What can hang from each mark:
nuro: bazad bisal bufu kofa liliz nusotaf vapu zatu ziti
ziti: kofa nuro
zatu: bisal
bisal: bufu liliz nuro zatu ziti
bufu: bisal zatu
liliz: kofa vapu ziti
bazad: kofa
nusotaf: zatu
vapu: kofa ziti
kofa: bisal gofez liliz nuro tasoma
tasoma: nuro

Each row was made from one small tree. Brackets hold a mark, then the marks that hang from it, in alphabetical order. Every link used is in the known rows. Write each row's tree.
In the rows, zero is written as 128.
Known rows:
{kofa {bisal bufu zatu ziti} gofez liliz {tasoma nuro}}: [146 131  91 220  86 107 146  31 156 158 123 108 119 123 145 157 240 109
 159 138 101 138 136 160 108 149  89 164 132 153 155 115 161 161 153 104
 159 105 143 131  46 140 103 119 116 148 123 125]
{ziti {kofa {bisal bufu {nuro liliz vapu}} tasoma}}: [152 120  85 154  88  93  98  86 146 169 127 113 122 145 141  87 151 103
 144 143  90 141 140 157 106 118 117 142 123 137 130  92 149 147 138  98
  95 127 167 112  94 151 114 129 113 167 127 107]
{bazad {kofa bisal gofez}}: [123 145  92 133 107 105 111  75 139 145  93 135 108 139 171 131 116 120
 131 147  93 142 118 137 113 142 117 131 141 142 107 119 140 162 123  97
 158 116 167 116 115 139 114 107 129 131 121 142]
{tasoma {nuro bisal bufu liliz ziti}}: [120 119 103 111  88  90 109 123 130 134 126 121 126 163 135  36  88 100
 130 168 112 126 130 143 116 122 140 129 155 122 117  97 151 161  82 113
  91 124 144 101 125 111 133 142 125 142 136 100]
{tasoma {nuro bufu {nusotaf zatu} ziti}}: [115 119 113  99 111  94 134 106 124 134 128 155 126 163 152  53  89  93
 149 160 107 128 126 129 124 129 133 139 169 123 116 110 134 175  90 124
 104 107 130  90 136 112 123 138 121 142 137  79]
{liliz kofa vapu ziti}: [123 132 111  77  90  80 181 105 149 161  97 157 111 144 166 144 101 114
 130 252 114 154  97 125 116 132 121 138  98 123 117  88 114 169 118 143
 129 127 181 105 159 135 128 116 117 138 117 156]
{kofa {liliz ziti} tasoma}: [119 137 110 133 101  96 159  85 163 151 108 145 120 139 170 143 154 119
 134 185 102 146 119 142 109 139 121 141 118 139 110 110 136 175 132 114
 155 117 169 122  78 131 116 116 125 139 121 132]
{vapu {kofa gofez} ziti}: [119 146  99 107 108  87 116 102 111 151 102 157 115 143 169  71 121 117
 129 185 112 143 100 126 104 128 132 130 118 133 107 117 136 159 146 117
 125 110 151 115 115 124 116  92 133 114 133 103]
{tasoma {nuro vapu}}: [113 130 113 132  90  95 145  92 148 152 120 138 116 156 168 126 121 113
 127 191 111 139 119 165 116 134 123 128 149 126 101  96 135 168 112  97
  86 119 185 111 105 122 128 123 114 141 122 113]
{vapu {kofa gofez}}: [123 146 100 127 104  88 112  98 124 147 104 143 117 146 164 106 127 120
 136 186 114 148 111 135 108 132 139 131 119 136 100 118 129 162 121 106
 119 116 169 118 111 125 115 109 128 128 126 121]
{vapu kofa}: [116 142 104 101 105  83 123 112 135 145 101 146 123 149 164 106 121 113
 131 186 103 153 105 123 106 130 139 127 125 131  98 118 124 169 118 109
  99 118 184 108 134 120 116 110 115 132 126 119]
{vapu {kofa {bisal ziti} gofez}}: [122 142 109 157 101  92 126  66 148 148 103 141 113 138 157 113 160 118
 139 168  88 145 108 142 108 139 122 129 129 147 113 113 131 161 130 116
 139 114 164 114 118 125 108 108 121 128 124 124]
{zatu {bisal bufu liliz {ziti nuro}}}: [152 110 115 134 103  82 158  71 148 157 133 134 127 133 137 150 163 121
 131 159  99 149 124 147 102 132  61 154 127 105 126 104 151 151  99 111
  69 110 188 101  98 144 127 152 111 150 126 132]
{bisal {liliz vapu ziti} {nuro bazad nusotaf}}: [142 110 117  70 103  82 163  92 168 148 124 136 126 136 131 119 105 105
 138 221 104 133 105 144 122 131 109 131 109 110 135  79 109 159  77 119
  97 128 150  90 113 146 130 149 128 166 131 166]
{bazad {kofa liliz {nuro nusotaf} tasoma}}: [130 137 100 127 120 118 119  82 149 132 108 154 125 137 158 134 147 117
 124 151  82 130 135 133 114 140 121 144 157 137 132 113 146 172 119  97
 170 114 154 119  60 144 108 117 128 144 126 146]
{bufu {bisal zatu {ziti {nuro bazad vapu}}}}: [109 109 118 119  89  86 126  77 147 158 125 151 110 153 134 110 133 109
 134 150  85 133 123 165 120 132  89 123 146 125 121  95 127 155  93 133
  90 116 190  96 139 142 124 133 113 161 127  97]
{nusotaf {zatu bisal}}: [116 126 107 107 107  80 143  93 114 149 109 142 116 155 167 167 125 116
 133 150 104 154 118 116 105 137 108 135 137 127 100 123 131 181 108 107
 134  97 181  96 139 128 119 143 121 139 128 109]
{nuro bisal liliz nusotaf vapu zatu {ziti kofa}}: [125 104  97 121 111  80  74 121 108 141 138 132 131 188 132   6  56  96
 147 160  77 119 131 125 108 106 110 122 143 105 133  92 120 160  90 125
 108 116 155  84 128 122 132 147 126 162 156  60]
{ziti {kofa gofez {liliz vapu}} {nuro bazad bisal bufu}}: [144 120  96 129  84  91  84 125 109 146 116 132 123 157 147  52 117 113
 135 205  98 120 135 149 126 119 103 141 120 131 137  88 144 154 118 134
 100 117 139 117  73 155 125 111 153 144 132  94]
{ziti {kofa gofez {tasoma nuro}}}: [127 136 104 150  88  97 120  81 130 155 117 141 121 138 167 118 166 115
 133 187 120 138 129 171 109 131 140 144 128 137 123 101 147 166 132  94
 145 113 159 132  76 133 115 105 130 122 119 111]
{tasoma {nuro vapu zatu ziti}}: [111 121 107 141  89  91 126  98 149 150 131 154 116 171 158  58  92 106
 133 178 103 125 119 177 104 130 108 131 148 115 118  92 126 167 114 122
 101 112 171 104 132 109 127 132 111 140 134  75]
{bazad {kofa gofez {nuro {bisal liliz ziti} nusotaf}}}: [146 119 115 138 114 105 129  49 140 125 121 129 123 132 123 123 149 117
 137 151  88 128 121 131 119 138 100 136 159 119 152 109 142 151  72  96
 130 115 150 105  64 142 126 143 127 144 135 174]
{nusotaf {zatu {bisal liliz {nuro bufu vapu} {ziti kofa}}}}: [152 102 121 157  97  74 148  68 153 158 141 127 119 149 134 127 156 114
 149 155  88 145 124 141 113 127  82 135 143 115 129  87 122 155 104 126
  55 108 181  92 131 126 123 160  96 165 130 113]
{zatu {bisal nuro ziti}}: [133 127 125 140  98  79 167  68 164 146 118 137 126 142 141 150 160 125
 128 172 112 154 111 171  98 142  92 138 129 125 106 103 118 167 105  98
 104 110 196 105 128 125 111 157 111 155 123 155]
{bisal bufu {liliz vapu {ziti nuro}} zatu}: [151 110 105  98  92  79 189  74 142 172 123 127 114 133 142 133 151 107
 152 208 105 150 114 120 111 129  76 158  90 103 150  96 143 150 130 139
  65 121 163  98 107 153 141 127 110 150 128 130]
{zatu {bisal bufu liliz ziti}}: [148 117 100 138 107  79 159  73 160 152 128 122 127 131 137 179 179 123
 138 165 104 155 115 142  98 138  69 143 121 116 123 113 140 162  93 104
  79 108 189  97 109 132 120 154  99 157 127 150]
{bazad {kofa bisal {nuro bufu vapu zatu}}}: [121 134  88 128  94 109 105  97 138 153 101 139 100 158 157  88  95 104
 133 129  75 126 131 158 121 136 121 129 176 135 120  94 151 154 125 120
 116 119 152 105 130 139 121 117 109 145 126  95]
{nuro {liliz kofa} vapu zatu ziti}: [117 116  83 124  94  84  99 110 131 155 124 147 116 178 147  61  43 105
 136 187  93 134 120 134 107 121 112 129 128 109 116  89 116 157 101 137
 131 125 189  98 168 116 126 141 113 157 135  99]
{vapu {kofa liliz tasoma} {ziti {nuro bisal}}}: [130 130 122 120 106  94 105 116 115 147 109 154 131 138 156  30 146 109
 120 141  83 132 119 111 104 119 119 139 132 129 128 114 151 158 151 134
 134 112 155 124  81 137 119  98 138 119 140  90]
{bufu bisal zatu}: [ 94 141 119  58  91  86 126  82 172 150  95 132 115 154 169 142 113 119
 125 175 110 154 120 140 120 145 159 121 144 162  97 124 130 165  86  99
 119 120 169 102 143 117 118 129 121 133 115 124]
{nuro bisal}: [116 132 110 106  99  85 126 103 131 138 106 123 128 156 150 115 128 113
 134 163 108 149 115 133 111 128 129 126 141 132 100 121 134 169  97  93
 105 115 186 104 117 129 125 139 120 142 129 125]
{vapu {kofa {nuro bazad bufu liliz ziti} tasoma}}: [125 125  80 102  93  99  61 130 123 142 120 165 117 150 126  37 104  98
 126 160  92 118 131 150 110 119 151 130 136 128 138  90 147 159 101 133
 121 128 133 107 107 126 110 112 131 142 132  98]
{kofa {bisal bufu ziti} gofez tasoma}: [141 140  88 175  97 102 129  53 153 157 114 127 116 127 144 138 194 115
 154 143 105 142 127 171 107 139 106 148 122 153 126 118 153 157 129 101
 148 112 162 115  88 146 103 124 118 147 123 131]
{ziti {nuro {kofa bisal {liliz vapu}} nusotaf}}: [128 127 112 127 109 104 129  97 147 136 104 140 124 159 176  76 114 106
 128 178  70 128 136 125 124 134  92 139 141 134 138 106 139 163 120 139
 155 118 142  99  97 153 125 115 134 142 131 103]
{nuro {bisal bufu} {kofa tasoma} liliz vapu}: [152 126  66 141  92  97  81 117 114 144 124 103 125 156 124  62 109  96
 147 139 106 130 142 138 109 114 106 133 136 125 136 115 146 156  90 114
 101 131 169  96 102 143 132 138 113 167 142 114]
{kofa {bisal zatu} gofez {liliz vapu} nuro tasoma}: [132 137  94 190  87 108 138  46 148 159 102 124 103 141 167 174 220 121
 141 153  95 137 137 144 112 149 110 148 113 163 162 106 164 165 167 110
 208 104 144 127  44 152 102 109 132 137 116 124]
{nuro bazad {kofa liliz}}: [121 132  83 127 100  96  94 108 143 131 104 136 127 162 162 109 114 110
 131 180  97 136 122 149 114 136  96 131 142 133 113 119 121 172 102 116
 133 121 170 106  99 131 117 118 129 147 128 131]
{tasoma {nuro bazad bufu {kofa {bisal zatu}} liliz ziti}}: [117 115  75 122  84  96  81 105 130 137 119 122 119 165 133  38  88  78
 141 138  93 117 135 151 122 129 112 134 163 123 145  95 143 159 102 138
 124 127 125  94 138 122 125 123 120 147 136  84]
{tasoma {nuro {liliz {ziti kofa}}}}: [113 116 115 100  86  83 155 101 131 161 120 137 118 148 169 121 116 107
 123 229 105 145 117 140 112 127 136 140 121 113 121  85 136 168 120 110
 109 126 148 117 103 121 135 106 128 124 123 117]
{vapu {kofa bisal gofez liliz tasoma} ziti}: [122 148  97 162 110 103 104  86 134 154  97 146 117 131 181  86 171 118
 129 133  83 133 117 122 105 134 131 134 124 158 126 119 154 161 177 122
 193 107 139 132  77 132 101  81 140 114 131  96]
{nusotaf {zatu {bisal bufu {nuro bazad}}}}: [151 117  91 100  96  80 122  98 111 154 120 135 128 143 131 133 126 105
 146 144 116 146 122 140 102 132  86 150 134 121 118 114 128 166 100 100
  83 101 167  96 138 148 112 161 127 168 132 133]

Which tree is each row?
[162 123  87 138 100  78 155  67 161 160 122 121 123 117 117 144 206 107
 160 184  96 152 108 110  98 133  98 147  85 127 166 108 127 157 124 146
  82 122 184  94 113 136 119 122  83 158 132 146] -> {bisal bufu {liliz {vapu {kofa tasoma}}} zatu ziti}
[128 142  91  98  94 102 114  67 169 161 100 120 122 141 153 124 152 102
 148 143 101 149 129 147 112 140 140 147 136 162 119 126 148 161 126  96
 120 122 154 109 101 137 106 122 116 141 118 118] -> {kofa {bisal {bufu zatu}} tasoma}
[173 130  84 168  87  97 120  66 156 165 128 116 123 130 128 125 157 114
 151 167 124 142 127 160 115 126 104 150 114 124 128  92 139 136 104  99
 103 126 177 124  92 152 114 151 109 173 123 163] -> {bisal bufu {liliz {kofa gofez tasoma}} {nuro vapu}}
[133 127  97 152 101 103 119  93 132 148 111 146 106 158 167 146 114 126
 115 146  72 129 133 142 100 143  76 138 154 122 129 100 140 167 130 109
 144 104 178 116  96 136 120 127 121 146 131 120] -> {bazad {kofa liliz {nuro vapu {zatu bisal}}}}
[135 132  78 123 116 103  64 120  90 144 120 147 114 152 130  54  84  89
 163 139  99 113 133 130 129 118 140 126 148 136 120 105 127 167  93 133
 119 112 134  98 109 142 113 122 133 163 142  76] -> {nuro bazad bufu {nusotaf zatu} {vapu {kofa gofez tasoma}}}
[127 123  93 114  99 107  97  84 132 153 100 144 115 130 139  94 124  95
 132 105  74 130 129 139 114 134  97 142 149 125 131 104 142 159 131 123
 149 120 175 110 114 164 115 107 124 145 126 116] -> {ziti {nuro {bazad {kofa {bisal zatu} tasoma}}}}
[125 139 103 167  91 102 132  55 159 154 102 140 114 133 151 140 168 115
 140 158 100 144 118 152 114 140 121 139 129 148 121 105 136 160 120 117
 191 117 177 123 117 137 102 120 118 140 113 147] -> {liliz {kofa {bisal ziti} gofez tasoma}}
[124 115  80 100 104 105  88  92 113 161 104 145 112 131 137  59 100  91
 123 101  69 123 129 117 110 126 101 141 138 116 146 100 152 151 141 134
 167 121 152 105 111 162 122  94 134 136 136 101] -> {vapu {ziti {nuro {bazad {kofa {bisal zatu} tasoma}} liliz}}}
[122 125  93 128  87  97 123  94 110 161 119 137 110 153 165  93  84 108
 120 204 119 129 119 142 118 124 127 134 132 117 120  82 146 150 122 115
 138 123 155 122 111 126 131 104 134 129 128 118] -> {tasoma {nuro {liliz {kofa gofez}} {vapu ziti}}}
[133 145  93 105 104 101 106  85 157 161  96 135 123 132 165  77 161 101
 139 144  78 142 120 109 105 135 136 148 131 165 135 128 149 157 169 124
 129 117 134 120  85 127 102  88 124 121 130 100] -> {vapu {kofa {bisal {bufu zatu}} liliz tasoma} ziti}
[127 120  97  69 105  80 146 128 123 153 115 134 114 156 155  89  77 103
 142 245  99 136 121 121 125 117 144 134 109 118 127  81 129 166 107 139
  99 131 131  87 127 135 134 115 128 150 133 106] -> {nuro bufu {liliz vapu {ziti kofa}} nusotaf}
[133 131  98 104  93  85 161  80 133 170  98 127 118 139 151 148 148  95
 156 170 102 159 108 109 114 133  96 155 121 127 124 107 136 158 146 127
 120 118 162 110 154 145 115 121 107 150 121 133] -> {liliz {kofa {bisal bufu zatu}} ziti}
[131 122 103 123 107  91 129 118 132 139 123 155 116 173 156  86 111 116
 131 179  89 117 137 143 109 135  92 143 140 125 150  90 144 173 114 142
 150  98 125  93 115 131 114 146 132 152 139  81] -> {kofa {liliz vapu} {nuro bufu nusotaf {zatu bisal} ziti}}
[115 125  84  71  92  98  86 124 116 143 114 136 105 153 142 113  87 111
 124 190 111 115 145 150 137 131 157 120 136 147 138  85 157 156  60 118
 152 121 103  95 108 154 122 130 153 159 127 118] -> {kofa gofez {nuro bazad {bufu bisal} {liliz vapu} nusotaf}}
[142 120 106  98  95  69 138 110 115 154 113 134 114 145 148 128  97 112
 129 188 101 150 116  93  98 131 125 135 100 125 135  97 118 168 111 132
 119 111 171  91 152 129 125 141 124 150 134 134] -> {nusotaf {zatu {bisal {nuro {liliz {vapu kofa}}}}}}
[122 126 123 128  85  89 152  94 150 135 119 119 127 145 133  97 146 104
 137 180 115 137 117 158 120 134 131 133 163 131 115 102 140 166  84 107
  75 120 164 104 116 114 127 139 108 143 126 124] -> {tasoma {nuro {bisal ziti} bufu}}
[150 125 100 156 107  88 121  69 126 129 125 119 125 153 127  95 108 117
 137 164 109 131 133 166 106 135  87 141 138 117 136 103 122 158  73 102
 149 116 148  97 114 133 120 163 132 164 139 153] -> {zatu {bisal {nuro {kofa gofez} liliz nusotaf} ziti}}
[121 110 106  63  97  89 150 118 133 148 123 138 117 145 145 113  63  94
 126 245 107 121 118 140 121 129 130 132 116 111 138  75 124 171  78 123
 126 129 132  92 108 138 140 123 143 149 133 135] -> {tasoma {nuro bazad {liliz vapu ziti} nusotaf}}
[121 121 123  69 104  87 154 107 113 157 109 166 124 156 150  69  60  97
 139 198  97 136 115 129 122 125 115 151 138 100 116  90 121 159 102 136
 142 116 150 106 146 144 129 133 130 144 131 105] -> {liliz kofa {ziti {nuro nusotaf zatu}}}
[134 126  86 159 100  87 120  76 139 162 108 111 128 150 166 145 203 107
 155 152  84 157 129 114 107 132  90 154 125 142 129 123 145 163 171 109
 109 108 160 115  89 140 105 108 114 149 127  95] -> {ziti {kofa {bisal bufu zatu} liliz}}
[132 133  98 144 103 111 119  49 155 147 102 135 108 132 164 161 151 123
 122 137  83 138 124 137 116 145 112 135 150 135 132 108 162 149 118  89
 158 117 151 122  75 148 120 114 129 126 117 158] -> {bazad {kofa {bisal liliz} gofez nuro}}
[113 134 119 115 122 103 119  98 133 144 102 160 125 149 179  86 160 107
 119 149  62 133 118 103 113 131 128 132 156 144 132 111 156 163 162 117
 157 106 117 116  77 135 105  93 140 118 134  92] -> {vapu {kofa bisal liliz {nuro nusotaf}} ziti}
[117 128 103 101 117  81 125 110 116 143 112 135 126 162 154 123  98 112
 134 153 104 139 124 133 104 133 106 134 143 117 105 112 129 177  97 101
 148  97 166  92 134 135 119 154 124 153 136  94] -> {nuro nusotaf {zatu bisal}}
[118 126 104 126  91  90 117 115 130 150 123 131 116 153 157  96  95 104
 121 195  97 136 120 132 110 125 141 124 136 122 111  91 134 163 110 110
  83 128 170 110 109 114 132 112 116 139 130 108] -> {tasoma {nuro liliz {vapu kofa}}}
[126 104 101  90  91  83  73 125  97 146 120 132 132 161 135  55  88 101
 122 174  88 132 131 135 115 110 114 133 134 108 123  93 137 154  94 110
  93 124 168 106 100 147 134 124 146 143 134  97] -> {ziti kofa {nuro bazad bisal liliz}}
[121 121 105 137  99  75 148  63 142 155 116 135 122 153 146 136 183 113
 150 192  95 160 109 137 106 133  99 140 124 124 126 111 116 169 136 116
  92 112 196 102 125 120 115 118 100 144 125 112] -> {bisal zatu {ziti kofa}}
[142 122  82 127 104  80 142  72 146 156 120 105 127 140 138 159 177 110
 157 160 113 160 118 116 106 133  92 146 120 119 122 124 144 157 112  97
  75 113 181  99 101 137 121 141 101 159 127 129] -> {bisal bufu liliz zatu}
[124 141  98 143  88  99 124  86 128 140 109 132 119 151 168 103 124 111
 133 190 128 135 124 172 114 139 123 140 146 131 118 113 139 165 104 101
 136 117 151 118 102 125 126 115 127 125 124 129] -> {tasoma {nuro {kofa gofez}}}
[116 143  90 165  89  90 109  89 147 138 104 125 109 156 154  90 136 120
 148 162 101 130 136 161 122 147 114 132 152 154 126 121 134 159  86 138
 160 113 137 108 130 122 118 128 118 148 131 107] -> {nuro {bufu {bisal ziti}} {kofa gofez liliz} zatu}
[143 103 112 105 118  89 121  80 119 159 128 135 134 143 153  95 146  94
 154 134  68 144 137  91 121 118  96 154 148 117 136 113 155 151 118 116
  92 105 136  96  96 157 127 130 126 145 133  76] -> {ziti {kofa {bisal bufu liliz}} {nuro {nusotaf zatu}}}
[129 132  90  93 104  93 128 113 108 148 108 131 115 151 147  99  58 104
 146 215 122 133 127 120 135 124 142 140 130 119 108  89 134 156  83 119
 146 128 124 110 128 135 126 131 138 155 128 131] -> {nuro bufu {liliz {kofa gofez} ziti} nusotaf}
[140 128  87 115  96  80 128  94 113 148 112 104 129 151 130 114 163 102
 159 146 116 155 118 116 106 127  96 147 133 126 122 130 140 164 116  97
  77 110 175  98 114 140 121 144 108 160 134 121] -> {nuro {bisal bufu zatu}}
[147 109  90 126 122  82 111 104 137 150 145 133 128 165 133  82  94 108
 148 137  91 124 130 142 100 121  62 138 135  99 132 103 133 160  90 122
  90 102 163  82 130 134 126 170 110 172 151  84] -> {nuro nusotaf vapu {zatu {bisal bufu liliz}} ziti}
[133 110 119 131 106  76 165  69 144 152 117 141 122 140 145 195 144 115
 136 168  94 159 108  91 108 140  88 139 131 114 125 107 120 167  86 129
 138 106 198  97 148 125 121 155 104 148 123 154] -> {nusotaf {zatu {bisal {liliz kofa} ziti}}}
[138 132  97 143  84 111 105  95 121 144 113 135 114 140 138  97 157 110
 139 164 111 115 136 169 125 133 122 142 144 143 139  98 161 161 109 110
 157 116 116 131  40 149 113 124 153 144 127 126] -> {kofa gofez {liliz ziti} {nuro bazad bisal bufu} tasoma}
[139 124 104 125  85  93 131 106 127 149 128 113 127 151 142  98 131 102
 139 170 117 136 126 158 113 123 108 138 151 125 116 106 147 160 105  92
  51 118 172 106 101 133 132 139 113 153 133 115] -> {tasoma {nuro {bisal bufu} vapu}}
[133 116  97 119 113  97  58 135 130 127 128 143 146 162 131  14 119  96
 145 146  83 112 136 138 121 112 116 131 151 131 135 103 131 170  97 129
 124 114 137 102  85 133 109 132 137 160 145  79] -> {nuro bazad bisal bufu nusotaf {ziti {kofa liliz tasoma}}}
[145 119 109  95  99  80 153  96 143 153 119 110 130 136 135 128 145 109
 145 176 111 149 110 119 111 126 100 141 121 117 121 114 146 155  95 106
  72 120 165 101  99 140 135 146 116 150 133 147] -> {nuro {bisal bufu {liliz ziti}}}
[149 115 109  97 104  73 157  98 135 167 124 131 125 135 158 166 155 117
 135 187 102 154 113 132  99 125  82 149 106 106 126 101 143 161 126 114
  76 112 161 106 111 141 127 131 116 140 129 128] -> {zatu {bisal bufu {liliz {ziti kofa}}}}
[153 118 107  86  94  77 170 100 149 156 119 112 123 134 138 131 136 110
 145 210 111 147 106 118 111 127 100 140 101 118 139 102 138 157  99 126
  71 125 165  93 110 144 140 139 116 151 133 156] -> {nuro {bisal bufu {liliz vapu ziti}}}
[130 142 100 134 107 102 147  78 144 144  99 143 108 137 176 138 114 128
 132 194  99 140 113 134 112 144 100 143 125 132 111 114 128 165 129 113
 151 120 165 128  88 132 122 101 137 130 125 160] -> {bazad {kofa gofez {liliz ziti}}}
[117 130 104 118  94  97 134 102 133 149 116 148 115 160 172  61 104 103
 120 183 108 130 112 160 111 128 107 129 154 118 120 102 138 163 128 127
  98 120 158 104 122 122 134 102 114 122 135  96] -> {tasoma {nuro kofa {vapu ziti}}}
[147 119  85 139  86  77 138  70 148 155 129 113 125 145 115  92 133 107
 155 186 113 149 123 164  97 132 101 151 122 120 128 104 123 151  96 100
  84 121 173  97 126 126 120 157 107 173 132 137] -> {bisal bufu {nuro liliz zatu} ziti}
[138 122  93 133  91  89 126  71 127 173 119 151 108 138 161 102 171 120
 132 198  99 130 120 149 103 129 121 146  99 127 172  89 155 150 155 130
 170 106 132 116  70 149 123  98 130 115 130  95] -> {bisal {liliz {vapu {ziti {kofa gofez {nuro zatu} tasoma}}}}}
[126 140  92 146  99  92 107  82 130 154 112 141 120 145 165 113 160 120
 140 178 114 144 124 161 108 129 134 138 112 139 113 110 140 166 131  97
 147 113 169 123  83 137 110 107 128 131 120 113] -> {ziti {kofa gofez tasoma}}
[116 122 110  99 120  85 110 104 135 138 123 166 134 169 162  60 110 109
 137 187  93 139 115 138 110 119 114 133 135 118 113 107 119 170 115 119
 112 112 163  95 129 121 114 124 124 139 137  90] -> {nuro nusotaf {ziti kofa}}
[136 111 128 155  96  84 156  69 165 157 132 136 129 124 150 168 202 118
 121 169  95 143 121 156 100 136 103 141 128 117 145  89 140 167 109 109
 120 109 182 114  83 125 122 132 105 131 120 132] -> {zatu {bisal liliz {ziti {kofa {tasoma nuro}}}}}
[145 143  97 173  96 112 109  61 161 153 107 132 108 132 151  98 125 118
 135 119  93 129 128 175 113 137 115 133 142 146 118  98 137 150 129  96
 149 122 174 122 100 147 110 123 121 153 123 148] -> {bazad {kofa {bisal {nuro vapu}} gofez tasoma}}
[117 132  90  89 104 101  97 100 149 143  93 142 117 142 158 120  95 105
 124 144  78 136 112 139 113 138 115 124 150 133 106 111 127 166 108 110
 133 121 176 103 134 143 115 109 126 142 124 142] -> {nuro {bazad {kofa bisal}}}
[137 108  87 106 107  98  60 110  58 127 122 130 127 167 123  21  46  89
 149 141  95 111 146 111 128 116 105 138 157 111 142 116 137 156  53 122
 148 114 124  91  99 155 139 144 164 153 151  94] -> {ziti {nuro bazad bisal {kofa gofez} liliz {nusotaf zatu}}}
[116 114  90 118  86  95 103 111 135 149 129 128 117 158 147 115  81 101
 122 190 106 125 127 166 117 127 124 122 142 118 110  84 134 165  85  97
  94 128 172 105  99 128 132 126 130 153 126 114] -> {tasoma {nuro bazad liliz vapu}}
[101 123  98  96 103  81 117 111 143 142 117 124 118 155 134  93  91 105
 143 163  95 133 136 135 125 134 146 119 155 137 114 105 135 160  55 123
 130 118 137  83 161 121 125 151 114 168 138  94] -> {nuro {bufu {bisal ziti}} liliz nusotaf zatu}
[131 102  99 133 116  81 118 107 104 149 136 131 116 167 139 110  97 102
 149 164  80 131 138 113 120 119 101 130 148 114 125  92 129 169  86 132
  94 108 159  79 132 127 127 147 115 165 142  73] -> {nuro bufu liliz {nusotaf {zatu {bisal {ziti kofa}}}} vapu}
[115 129 103 118 108  85 127 104 136 154 109 151 127 156 188 105 154 121
 125 196  91 150 110 123 106 126 108 136 124 132 112 114 135 168 161 115
 123 108 162 116  90 124 114  91 128 121 129  96] -> {vapu {ziti {kofa liliz}}}
[139 119 105  96  88  78 148 100 102 171 117 152 115 148 158 135 150 112
 133 192 101 144 123 154  93 128  89 162 124 110 139  95 151 165 145 115
 103 100 138 112 115 143 120 124 125 134 130  95] -> {liliz {ziti {kofa {nuro {zatu {bisal bufu}}}}}}
[124 115  88 155  98 102 105  48 131 166 119 130 102 148 149 130 168 107
 136 123  85 123 119 147 118 132  87 127 141 128 150  95 163 143 148 107
 140 108 137 113  65 152 119 112 134 136 131  96] -> {kofa {bisal liliz zatu} gofez {nuro bazad {vapu ziti}}}
